Every row comes from one small tree of marks. The marks that hang from a mark follow it in brackets, in the order of their numbers. Every link used is in the known rows. Which tree was each row made from?
Known rows:
q_595[q_826]: [ 0.19  0.44 -0.29  0.22 -0.27 -0.08 -0.39  0.05  0.02  0.57 -0.01  0.06
 -0.31  0.19 -0.51]
q_830[q_163[q_166] q_838[q_726[q_178]]]: [-0.09  0.33 -0.26  0.09 -0.26  0.09 -0.39  0.07  0.15  0.18  0.04  0.21
 -0.39 -0.27 -0.29]
q_826[q_595]: [ 0.35  0.44 -0.36  0.33 -0.30  0.03 -0.52  0.01  0.11  0.60 -0.05  0.02
 -0.22  0.08 -0.54]
q_567[q_726 q_830[q_163 q_595 q_838]]: [ 0.13  0.50 -0.24  0.11 -0.23 -0.04 -0.24  0.20  0.22  0.23  0.23 -0.16
 -0.22 -0.11 -0.14]
q_567[q_726[q_178] q_830[q_595[q_826] q_838]]: [ 0.31  0.41 -0.14  0.02 -0.26 -0.05 -0.23  0.31  0.18  0.34  0.40 -0.23
 -0.26  0.20 -0.16]
q_830[q_163[q_166 q_769] q_567 q_595 q_838[q_726[q_178]]]: [ 0.06  0.13 -0.01  0.08  0.21 -0.11 -0.32  0.15  0.12  0.16  0.17  0.09
 -0.39 -0.29 -0.30]
q_726[q_178]: [ 0.40  0.40 -0.60  0.35 -0.42 -0.03 -0.43  0.07  0.06  0.30  0.15  0.01
 -0.37  0.11 -0.37]
q_163[q_166]: [ 0.07  0.56 -0.45  0.19 -0.18 -0.03 -0.51  0.07  0.12  0.37 -0.12  0.16
 -0.35 -0.01 -0.42]
q_830[q_163 q_595 q_838]: [ 0.00  0.34 -0.29  0.12 -0.12 -0.08 -0.31 -0.14  0.14  0.42  0.03 -0.06
 -0.22 -0.20 -0.47]
q_567[q_830]: [ 0.25  0.67 -0.50  0.29 -0.33 -0.11 -0.34  0.29  0.10  0.37  0.10 -0.03
 -0.14 -0.03 -0.29]
q_830[q_163[q_166] q_595 q_838[q_726]]: [-0.11  0.41 -0.13 -0.04 -0.03  0.01 -0.39 -0.01  0.00  0.34 -0.01  0.07
 -0.35 -0.29 -0.42]
q_567[q_726[q_178] q_830[q_838]]: [ 0.34  0.46 -0.34  0.15 -0.40  0.02 -0.26  0.37  0.24  0.14  0.36 -0.11
 -0.25  0.10 -0.06]
q_830[q_163[q_769] q_567[q_726] q_595[q_826] q_838]: [ 0.09  0.07  0.12  0.13  0.19 -0.16 -0.22  0.04  0.23  0.33  0.18 -0.02
 -0.34 -0.04 -0.32]
q_567[q_726[q_178] q_830[q_163[q_166] q_838]]: [ 0.04  0.42 -0.33  0.14 -0.35  0.05 -0.30  0.29  0.44  0.05  0.26  0.02
 -0.31 -0.12  0.01]
q_830[q_163 q_838]: [-0.05  0.34 -0.36  0.22 -0.29 -0.03 -0.31 -0.08  0.23  0.31 -0.03  0.11
 -0.22 -0.22 -0.40]
q_163[q_769]: [ 0.33  0.41 -0.53  0.28 -0.06 -0.22 -0.52  0.02  0.10  0.27 -0.05  0.16
 -0.46  0.07 -0.41]
q_830[q_163 q_595]: [ 0.14  0.45 -0.48  0.28 -0.20 -0.09 -0.41 -0.13  0.04  0.43 -0.01 -0.05
 -0.32 -0.14 -0.47]

Write each row's tree:
[ 0.25  0.33 -0.31  0.11 -0.16 -0.13 -0.30  0.20  0.35  0.08  0.34 -0.12
 -0.38 -0.05 -0.04] | q_567[q_726[q_178] q_830[q_163[q_769] q_595 q_838]]
[ 0.11  0.34 -0.26  0.03 -0.07 -0.11 -0.35  0.21  0.44  0.06  0.29 -0.05
 -0.41 -0.08 -0.01] | q_567[q_726[q_178] q_830[q_163[q_166 q_769] q_595 q_838]]
[ 0.27  0.23  0.16  0.08  0.02 -0.04 -0.17  0.17 -0.01  0.49  0.25 -0.18
 -0.18  0.15 -0.43] | q_830[q_567[q_726] q_595[q_826] q_838]
[ 0.06  0.09 -0.06  0.13  0.18 -0.09 -0.32  0.08  0.36  0.09  0.20  0.03
 -0.41 -0.15 -0.18] | q_830[q_163[q_166 q_769] q_567[q_726[q_178]] q_595 q_838]
[ 0.16  0.37 -0.26  0.09 -0.10 -0.13 -0.39  0.22  0.39  0.18  0.25 -0.03
 -0.51  0.06 -0.04] | q_567[q_726[q_178] q_830[q_163[q_166 q_769] q_595[q_826]]]
[ 0.24  0.05 -0.11  0.22  0.08 -0.12 -0.26  0.06  0.24  0.11  0.30 -0.06
 -0.37 -0.11 -0.21] | q_830[q_163[q_769] q_567[q_726[q_178]] q_595 q_838]
[ 0.49  0.33 -0.33  0.45 -0.31  0.06 -0.31  0.29  0.00  0.19  0.27 -0.04
 -0.32  0.12 -0.24] | q_830[q_567[q_726[q_178]]]
[ 0.13  0.53 -0.14  0.01 -0.12 -0.18 -0.21  0.22  0.13  0.57  0.17 -0.17
 -0.07  0.03 -0.40] | q_567[q_830[q_595[q_826] q_838]]
[ 0.29  0.48 -0.50  0.34 -0.49  0.03 -0.32  0.29  0.27  0.08  0.31 -0.05
 -0.36 -0.03  0.00] | q_567[q_726[q_178] q_830[q_163]]
[-0.06  0.31  0.05  0.09  0.07  0.01 -0.26  0.16 -0.02  0.32  0.09  0.03
 -0.22 -0.36 -0.39] | q_830[q_163[q_166] q_567 q_595 q_838[q_726]]
[-0.05  0.50 -0.28  0.10 -0.28 -0.01 -0.29  0.31  0.24  0.19  0.15  0.09
 -0.22 -0.28 -0.16] | q_567[q_830[q_163[q_166] q_838[q_726[q_178]]]]
[ 0.13  0.23 -0.05  0.24 -0.05  0.01 -0.20  0.07  0.11  0.27  0.21 -0.12
 -0.20 -0.17 -0.31] | q_830[q_163 q_567[q_726] q_595 q_838]
[ 0.23  0.50 -0.08  0.00 -0.16 -0.06 -0.23  0.29  0.13  0.40  0.27 -0.20
 -0.21  0.14 -0.23] | q_567[q_726 q_830[q_595[q_826] q_838]]
[ 0.13  0.08  0.08  0.18 -0.09 -0.01 -0.15  0.08  0.18  0.36  0.31 -0.13
 -0.25 -0.01 -0.30] | q_830[q_163 q_567[q_726[q_178]] q_595[q_826] q_838]
[-0.15  0.42 -0.13 -0.04  0.10 -0.25 -0.31  0.13  0.41  0.40  0.04  0.02
 -0.22 -0.16 -0.28] | q_567[q_830[q_163[q_166 q_769] q_595[q_826] q_838]]
[ 0.38  0.46 -0.29  0.07 -0.29 -0.02 -0.25  0.31  0.16  0.21  0.41 -0.25
 -0.25  0.11 -0.13] | q_567[q_726[q_178] q_830[q_595 q_838]]
[ 0.03  0.56 -0.20  0.10 -0.17 -0.04 -0.34  0.22  0.26  0.34  0.14 -0.07
 -0.35 -0.02 -0.15] | q_567[q_726 q_830[q_163[q_166] q_595[q_826]]]
[-0.01  0.39 -0.17  0.03  0.01 -0.28 -0.25  0.11  0.32  0.43  0.11 -0.04
 -0.19 -0.12 -0.30] | q_567[q_830[q_163[q_769] q_595[q_826] q_838]]
[ 0.08  0.54 -0.41  0.22 -0.16 -0.08 -0.43  0.26  0.37  0.05  0.07  0.13
 -0.44 -0.10 -0.01] | q_567[q_726 q_830[q_163[q_166 q_769]]]
[ 0.30  0.37 -0.29  0.12 -0.32  0.05 -0.36  0.17 -0.11  0.28  0.18  0.05
 -0.32  0.00 -0.40] | q_830[q_838[q_726[q_178]]]
